In the rows, 128 means zero.
Known rows, with every step that occurs:
V, R: [117 146 135 110 103 125 149 133 115 111 101 124 136 123 125  98 161 134
 138 126 114 144 117 137]
V, Q: [123 137 121  73 133 127 158 127 121  99 100 127 115 126 123 130 119 157
 133 144 126 137 100 144]
E, L, M, Q: [187  79 132  94 143 106  89 148  97  94  47 151 120  90 117 193  65 117
 142 127 147 110 115 140]
F, Q, S: [139 127  94  83 112 120 112 116 104 131  45 159 120  84 129 158 120 132
 138 127 151  66 129 122]
V, R, G: [117 163 146 115  90 141 191 129 141 103 127 106 139 147 135  68 166 147
 129 109 121 166 100 117]
Q, V, R, G: [111 191 153 106  88 167 190 136 134 121 122 138 159 151 150  36 187 144
 125 100 119 149 127 110]
R, G, J, V, Q, F, L: [113 182 142  80 124 136 167 138 137 110  70 148 115 136 155 136 160 198
 141 150  96 146 124 127]
F, L, M, Q, V, R: [148 146 131  57 120 136 109 156  98 128  40 194 150 101 140 112 146 109
 168 117 130 106 151 138]
V, R, G, J, N: [ 84 158 147 112 100 156 228 142 142 107 127  35 105 178 134  47 200 185
 105  90 111 206 102 117]
M, Q, V, R, G, J: [109 180 141  80  80 189 190 137 129 106  87 127 138 148 160  25 173 150
 111  80 120 169 116 100]
G, J: [112 133 128 133 123 148 143 132 119 120 113 108 120 140 140 106 139 146
 109 122 118 154 124 116]
Q, F: [142 136 149 119 132 123 111 123 123 145  99 150 130 111 118 152 116 150
 130 153 119  90 148 118]
G, J, V, Q: [ 91 163 115  75 117 149 185 136 107  86  89 114 106 129 143  90 160 184
 112 127  95 186 116 139]
R, G, J: [110 150 139 135 110 162 181 128 141 110 135  91 123 160 148  75 148 156
 102 108 122 177 108 100]
L, M, Q: [168  84 116  75 139 122  99 137 102 117  76 145 119  90 112 145  76 106
 143 118 147 119 137 128]
M, Q, V, R: [126 167 133  63  91 160 141 139 113 123  72 174 147 114 142  67 160 121
 139  96 124 119 137 129]
N, J: [118 124 132 145 113 129 142 137 148 132 154  87  97 132 124 109 140 128
 121  93 118 163 127 114]
M, L, E: [155 122 171 141 162  84  75 155 129  99 117 123 159 109 128 212 100 122
 141 108 124  98 149 146]
V, Q, S: [127 135  98  73 119 122 135 113 102 102  61 130 123 107 118 153 128 171
 137 162 131  90  99 138]
M, Q: [147 114 117  84 116 134 117 126 133 117 100 142 114 112 129 130  99 113
 134 103 142 121 121 128]
Q, S, T: [127 120  94 123 116 129 110  93  94 127  84 139 136 100 123 158 140 151
 138 148 156  63 133 107]
R, G: [127 147 141 132 112 143 172 124 152 118 153 108 132 151 137  93 138 140
 121 112 133 152 111 110]
F, L, E: [142 128 145 132 153  68  85 166 131 108 110 152 148 126 132 199 119 118
 153 122 129  94 144 152]
R, V, Q, F, L, E: [147 161 165  77 154  67 106 168 139  99  62 150 139 114 130 191 114 175
 145 151 112  80 143 165]
J, G: [103 144 125 111 104 133 168 147 125 115 147 114 114 143 125 112 167 123
 121 119 128 166 131 122]

Rows:
[ 94 129 132 123 130 145 176 142 132 127 127  53  96 162 128  97 168 170
 104 105 116 173 125 126]
G, J, N
[137 147 140  77 147 122 150 150 102 108  52 147 121 113 135 144 132 184
 146 162 104 147 142 126]
R, G, J, V, Q, F, L, M
[ 96 190 149 112  88 184 199 139 125 113 108 117 148 161 160  23 193 160
 107  98 110 173 122 101]
Q, V, R, G, J
[108 181 145  74 111 154 193 127 119 101  82 124 113 128 138  91 152 210
 110 140  93 160 125 115]
R, G, J, V, Q, F
[167 107 143 113 167  93  74 147 101 148  63 174 136  95 116 205  99 130
 166 177 127  81 161 132]
Q, F, L, M
[111 176 142 100 102 155 150 142 108 131  95 162 158 128 142  66 183 131
 134 116 114 126 145 129]
Q, V, R
[103 142  86  89  98 134 155 104  97 103  80 111 100  94 124 127 167 185
 132 126 128 119 124 112]
N, J, V, Q, S, T
[161 128 123  69 145 142  87 152 107 146  63 204 144 103 143 140 112  99
 161 117 143  85 167 129]
F, L, M, Q, V
[ 86 171 130 112  88 147 176 142 100  98  92 113 126 127 145  56 204 163
 116 108  85 194 132 132]
G, J, V, R
[172  89 115  75 148 106  81 146 114 123  62 168 120  95 124 181  81 101
 168 130 148 107 136 139]
F, L, M, Q
[117 176 132  63  99 152 153 144 103 134  56 187 145 105 148  73 166 119
 139  99 129 112 150 126]
F, Q, V, R
[178  96 137  71 142 117  85 131  98 135  53 167 123  78 102 167  69 129
 143 143 138  82 156 120]
L, M, Q, F
[116 190 144  73  87 165 193 138 131 123  88 160 147 129 155  43 173 133
 130  85 134 137 130 109]
F, Q, V, R, G
[ 92 171 131 134  98 166 194 134 130 105 136  99 120 150 158  54 181 168
  98  95  99 201 133 106]
R, G, J, V
[102 183 142 115  80 146 204 133 133  96 129 110 136 141 143  44 196 159
 124  98 102 190 118 122]
J, V, R, G
[128 161 125  76 123 158 131 139 117 153  79 195 138 107 154 100 135 110
 130  98 144  91 167 116]
F, Q, V
